What can hang from each mark
Z334: Z163 Z653 Z869
Z188: Z163 Z334 Z794
Z653: Z334
Z163: Z188 Z334 Z794 Z869
Z794: Z163 Z188 Z334 Z653
Z869: Z188 Z334 Z794

Every row comes from one small tree of marks. The marks that hang from a mark follow it in brackets, in the order of their numbers. Every link used is in the known rows. Which tree was each row made from?
Known rows
Z188[Z334[Z653] Z794]: [ -8.8  17.1 -11.8  -2.5   1.9  -8.7 -35.7  15.0 -21.6  16.8 -17.7  14.2
   9.5  35.5   4.9 -24.6 -36.4  13.3 -13.0 -12.8 -28.4  12.8  26.0]
Z869[Z794]: [-10.9  17.1  -3.6   1.2  16.9 -30.1 -32.1  20.8 -26.6  30.0  14.2  -2.7
 -22.6  52.0  27.9  -7.8 -32.7   2.4  23.5   8.3 -15.5  25.3  17.7]
Z869[Z188[Z163[Z794] Z334[Z653]]]: [ -6.0  31.0   1.2  10.1  -3.1 -16.8 -24.8  13.7 -12.7  20.5  -1.5  13.9
  19.8  24.1  -9.5 -32.2 -18.8  17.8  -2.1 -20.4 -28.1  15.6  22.6]
Z334[Z653 Z869]: [-23.4  10.2   3.8   3.1  -9.0 -28.1 -24.6   7.9 -20.4  30.9 -28.7   6.0
  -4.1  40.9  33.2 -30.4 -11.5  24.6   8.9  19.3 -34.4  12.7   2.9]
Z334[Z653]: [-15.2  16.8   1.5   7.5   5.9 -31.2 -23.7   9.9 -31.0  29.5 -26.9   1.2
  -7.3  49.5  28.5 -21.2 -24.1  10.5  11.9  15.7 -32.3  10.8  11.4]
Z869[Z334]: [-16.4  12.3  -1.2  -7.8  15.8 -16.7 -30.0  14.8 -21.6  33.4  -3.3   3.5
  -8.1  44.7  21.4  -4.7 -35.1   7.8  16.5   4.9  -6.1  11.3  21.9]
Z188[Z163 Z334[Z653]]: [-13.4  28.8   4.8  -6.7  -4.4  -9.7 -23.1   6.7 -21.9  17.6 -30.3   7.3
  11.6  34.5  -2.4 -26.2 -16.3  27.4  -0.4 -10.1 -24.5   3.3  22.8]
Z869[Z188]: [-14.1  11.8   1.0   3.1  15.6 -25.8 -33.6  14.5 -27.1  27.2   8.0  -1.5
 -16.5  49.0  11.1  -1.3 -36.0   1.7  21.5  -5.6 -17.5  14.1  12.3]
Z188[Z163 Z334]: [-21.6  25.7  11.5 -14.9   2.8  -2.8 -30.1  14.0 -21.1  13.2 -15.4  -0.7
  -1.1  43.8 -12.2 -14.1 -21.5  20.6   1.0 -16.4 -11.5   7.5  28.6]
Z869[Z794[Z188 Z334 Z653]]: [ 24.6  23.7 -15.3  -2.7   5.8 -11.8 -22.6   9.4 -14.1  12.1 -16.8   4.5
  -5.8  19.7  31.5 -15.1 -37.5 -32.8   1.4  15.9 -26.9  10.0  24.2]
Z163[Z334[Z653] Z869[Z794]]: [-17.4  11.6  -7.4  12.3  -1.7 -22.3 -21.0  21.1 -10.4  27.3  -3.4   7.8
  12.8  28.8  32.9 -20.8  -5.2  20.8 -19.1  25.6 -23.1  26.5  23.2]
Z653[Z334]: [-21.0  16.8   4.2   1.1  18.5 -14.5 -26.1  18.1 -23.8  24.1 -16.7   0.6
 -20.6  55.3  31.3  -8.6 -35.1   9.3   0.5  12.1 -11.4   7.5  16.5]
Z334[Z163]: [-25.9  24.8   5.5   1.9   5.6 -33.3 -29.5  17.3 -20.7  23.9 -22.2   2.8
 -15.2  60.3  13.9 -10.4 -17.5  10.2   0.9  10.9 -22.6  18.0  15.2]
Z653[Z334[Z163 Z869[Z794]]]: [-19.6  24.7  -6.7   2.1   0.5 -26.6 -26.4  19.7  -0.3  29.9  -2.1  17.5
 -16.0  41.9  40.2 -18.0 -13.4  28.1  -3.8  18.0 -13.2  22.7   6.9]
Z334[Z869]: [-31.1   7.9  10.2  -5.8  -1.8 -21.6 -31.3  16.0 -19.8  26.1 -14.2  -2.6
 -17.7  50.0  23.5 -18.7 -16.4  18.1  10.1  12.6 -20.8  16.5   8.7]
Z869[Z334[Z163] Z794]: [ -5.9  26.0 -14.3  -1.9  12.3 -32.2 -29.9  17.9  -9.2  38.1  12.5  16.1
  -5.7  39.8  25.9  -4.5 -25.7  12.3  15.7   7.1  -5.7  24.3  20.8]
Z653[Z334[Z869]]: [-29.9  10.4   7.2  -3.3   4.8 -11.1 -27.0  16.7 -12.9  25.2 -18.0   4.5
 -18.7  46.2  35.9 -18.4 -22.3  23.5  -2.8  16.0 -13.3   9.3   7.3]
Z334[Z163[Z869] Z653]: [-27.0  19.7   3.7  16.9 -14.5 -34.7 -19.7  13.0 -15.3  19.2 -40.0   9.2
   2.0  43.2  19.7 -24.1   4.0  22.1 -19.6  28.4 -38.0  18.5  10.8]
Z163[Z188 Z794 Z869[Z334[Z653]]]: [-24.1  12.9  13.9  30.2  -6.4 -24.7 -23.1  31.8  -7.6  31.3  -5.1  15.1
  23.3  17.5  14.5 -34.7  -4.2  12.2 -24.8  17.1 -26.9  34.6  20.1]
Z794[Z163 Z188 Z653]: [  9.2  25.7  -1.7   4.9  -8.5 -14.3 -21.2  14.4 -18.3  -2.6 -39.2   1.1
  -2.0  24.0   7.7 -17.2 -30.5 -41.6  -4.3  15.0 -33.5   6.6  21.3]
Z794[Z188 Z653[Z334[Z163[Z869]]]]: [ -5.7  23.3   1.7  13.0 -16.0  -4.4 -15.3  14.9  -4.9  -1.7 -47.5  12.5
  -1.4  22.8  13.7 -17.4 -14.9  -6.8 -36.6  22.6 -30.2   9.6  19.6]
Z869[Z188[Z334] Z794[Z163 Z653]]: [ 12.8  26.3 -17.1   1.0   7.8  -9.6 -26.4  15.4  -1.9  11.1  12.3  12.9
   2.1   7.9   8.9  -2.5 -37.6 -26.8  17.0  -7.0 -21.0  13.3  16.4]
Z188[Z163[Z334 Z869] Z794]: [-28.4  13.6   8.4  -2.5 -11.1   1.5 -32.9  38.1 -11.3   0.4 -16.3   4.8
  12.6  38.3 -17.6 -19.1  -2.3  18.7 -50.9  -1.7 -15.2  17.5  41.1]

Which tree is each row?
[-17.1  25.4   9.0  16.0 -14.3 -20.5 -13.8  21.1  -8.2  10.5 -40.0   5.5
  14.4  28.9  18.0 -42.9  12.1  10.3 -36.9  30.2 -36.2  13.1  24.8] -> Z188[Z163[Z794[Z334[Z653]] Z869]]
[-10.1   6.4  -6.1  10.9   7.3 -25.5 -32.2  20.8 -17.5  23.6  31.9   2.0
 -14.6  34.0  17.0  -0.7 -24.2   6.2  13.3   5.5 -15.0  28.0  13.9] -> Z163[Z869[Z188 Z794]]
[  7.8  15.7  -8.8   7.6  15.7 -23.2 -27.4  16.9 -19.3  26.5  17.1   4.0
 -18.4  29.2  23.7  -1.3 -39.9 -19.2  35.5   0.8 -25.3  18.1   8.2] -> Z869[Z188 Z794[Z653]]
[-18.6  21.6   4.2  -8.6   1.1  -4.6 -36.0  34.6 -17.6   9.4 -13.9   5.4
   8.6  46.4 -14.1 -18.4 -18.2  12.5 -31.6 -12.8 -13.2  13.5  39.3] -> Z188[Z163[Z334] Z794]
[-11.1  25.9  -9.8   4.1   1.4 -33.0 -22.1   6.9 -13.1  37.0 -28.6  20.2
   9.3  37.0  26.9 -18.9 -16.7  20.0   3.1  13.4 -23.7  10.4  14.9] -> Z869[Z334[Z163 Z653]]
[ 26.0  30.2 -16.6  -0.4  -7.1 -20.5 -23.6   5.4 -20.1  25.5   0.4  18.1
  16.7  12.8  10.5 -25.8 -27.7  10.4  11.7  -6.2 -16.1  11.7  29.6] -> Z869[Z334[Z653] Z794[Z188[Z163]]]
[ 11.5  22.2 -11.7   1.0  -1.2 -21.0 -22.0  -1.3 -22.8  17.6 -40.6   6.5
   8.1  30.2  29.1 -28.9 -28.6  -5.8 -13.2  15.8 -32.6   2.1  22.3] -> Z794[Z188 Z334[Z653]]
[ -9.1  19.2  13.6  -0.4 -22.8   8.6 -17.3  21.0  -9.0  -6.9 -40.0   0.8
  19.3  16.3 -13.8 -21.8  -2.3  -4.6 -39.3   7.3 -26.0   8.7  35.6] -> Z794[Z188[Z163[Z334 Z869]] Z653]
[ -4.4  21.4  -8.4   2.3 -25.1 -17.8 -21.6  10.3  -1.7  10.5 -39.1  14.8
  29.7  13.6  17.3 -37.3  -6.1   3.9 -34.7  18.2 -31.2  11.5  21.5] -> Z794[Z163[Z334[Z653 Z869]] Z188]
[  5.9  23.0  -2.7   4.4   5.4   4.4 -28.4  26.8 -14.0   2.9 -15.0  15.8
  -6.6  25.5  -4.9 -10.7 -38.1  -8.1 -10.0 -16.3 -23.5  -2.6  19.3] -> Z869[Z188[Z163 Z794[Z653[Z334]]]]
[ -1.8  19.3 -17.3  -0.1 -15.6 -19.6 -27.4  18.0  -1.0   7.7 -45.0  19.3
  12.8  21.2  30.0 -38.8  -8.8  -4.9 -36.2  25.9 -37.9   2.7  14.4] -> Z188[Z794[Z163 Z334[Z653 Z869]]]
[-15.3  22.2   7.4  16.5  12.7 -11.4 -16.9  28.4 -13.0  17.8 -24.8   3.5
 -14.6  40.7  35.6 -23.4 -31.8 -16.8  -6.2  22.2 -28.0  15.2  16.2] -> Z163[Z794[Z653[Z334]]]
[-20.3  16.1   6.2  12.3  -4.0 -26.6 -27.9  26.4  -3.4  38.8   3.2  16.0
  20.7  19.5  26.8 -33.3  -2.4  27.5 -15.0   9.1 -23.9  33.7  11.6] -> Z163[Z188 Z334[Z653 Z869[Z794]]]
[-34.3  11.1  18.8  20.3  -5.8 -18.3 -22.9  28.5 -10.2  22.9 -23.5   6.7
  25.5  26.9   8.4 -26.2   3.5  20.9 -40.9  16.9 -27.7  26.0  20.7] -> Z163[Z188 Z334[Z653] Z869]
[  3.0  20.4  -0.7  -8.8  -2.8   5.2 -25.8   5.4 -18.8   6.1 -26.8   2.8
   2.9  22.4  -0.7 -14.3 -42.6 -15.3  -1.5  -9.9 -25.5   8.3  27.3] -> Z794[Z188[Z334] Z653]
[ 14.1  11.9 -20.4   8.9 -10.6 -18.8 -23.4   6.8 -14.6  24.4   4.9  17.1
  14.8   8.9  25.9 -21.8 -25.1   8.9  -2.5  13.7 -18.7  22.5  26.3] -> Z163[Z869[Z334[Z653] Z794[Z188]]]
[ -4.4  13.4  -2.8 -12.5  -8.5 -11.6 -29.3   4.9 -11.5  14.6 -28.4   2.3
  -1.8  30.8  23.8 -25.1 -20.5   1.7 -16.0  13.1 -20.9   7.7  19.8] -> Z794[Z188 Z334[Z869]]
[  4.4  22.5  -3.5  -7.9  -1.9  10.0 -34.5  20.9 -12.1   0.1  -6.9  14.0
   7.6  18.2 -28.8 -10.7 -36.5  -5.4  -4.8 -36.0 -24.6   2.9  26.8] -> Z869[Z188[Z163 Z334 Z794[Z653]]]
[-17.5  18.9  14.1   9.9 -12.8  -3.2 -16.0  30.7  -4.4  10.5 -21.3   6.8
   8.8  18.7   2.8 -25.6  -2.7  -3.6 -13.7  16.8 -22.8  16.3  28.5] -> Z188[Z163[Z794[Z653] Z869[Z334]]]
[ -4.1  25.1  -4.6  -1.6  -2.8 -13.6 -27.8  19.6 -11.7   4.6 -22.8   2.9
  14.5  31.6   2.9 -16.2 -24.0 -16.8 -29.9   7.6 -15.5  13.7  35.4] -> Z794[Z163[Z334] Z188]
[-20.8  15.9   2.5   6.3 -17.7  -5.1 -26.4  30.3 -12.1   4.4 -30.6  12.9
  25.5  29.6  -8.0 -31.5   2.8  25.1 -51.4   4.3 -28.9  13.3  34.9] -> Z188[Z163[Z334[Z653] Z869] Z794]
[ -3.4  19.3  -1.0  -1.3   3.3 -14.8 -40.4  26.7 -25.1  10.3   6.7   7.4
  -6.6  42.4 -20.4 -10.8 -31.6   4.3  -0.3 -26.5 -19.0  10.9  24.3] -> Z869[Z188[Z163 Z794]]
[  6.0   9.6 -14.1   0.1  -3.4 -12.2 -30.0  15.0 -13.7  20.2  19.4   9.3
   1.9  18.0  15.9  -8.8 -29.7   2.2  -1.1   7.2  -5.0  26.4  32.0] -> Z163[Z869[Z334 Z794[Z188]]]
[ -1.2  22.1  -8.6   3.9  -2.0 -12.8 -32.2  23.2 -15.1  15.7  -8.5  18.3
  24.8  27.8 -12.6 -23.7 -20.1  17.0 -24.6 -20.1 -26.1   8.0  28.5] -> Z869[Z188[Z163[Z334[Z653]] Z794]]
[ -7.2  23.6   0.2   0.8  -0.4  -9.0 -32.8  16.4 -17.8  12.8  -0.7   2.9
   6.8  34.9  -3.0 -27.1 -38.3  -4.3 -14.2 -12.6 -18.1  28.2  36.2] -> Z163[Z794[Z188[Z334]]]
[-17.2  18.1   8.2  -3.6  -2.0  -7.8 -26.9  14.9  -9.0  19.7  -5.5  10.6
  -9.3  32.7   8.8 -15.9 -16.9  29.6   1.8  -6.9 -10.8   1.8   7.8] -> Z653[Z334[Z869[Z188[Z163]]]]
[  6.4  15.6 -22.3  -0.5   9.2 -14.9 -39.7  25.8  -8.4  15.0  13.8  19.9
   6.1  22.5  -0.8  -2.6 -42.9 -16.3  -2.5 -12.3  -9.3  10.1  25.6] -> Z869[Z188[Z794[Z163]] Z334]
[  9.0  18.1 -12.0  10.3  21.7 -12.5 -22.6  17.9 -12.3  25.3  12.7  11.0
 -18.9  25.5  35.8  -0.4 -46.4 -13.7  23.3   4.2 -17.9  10.8   7.4] -> Z869[Z188 Z794[Z653[Z334]]]
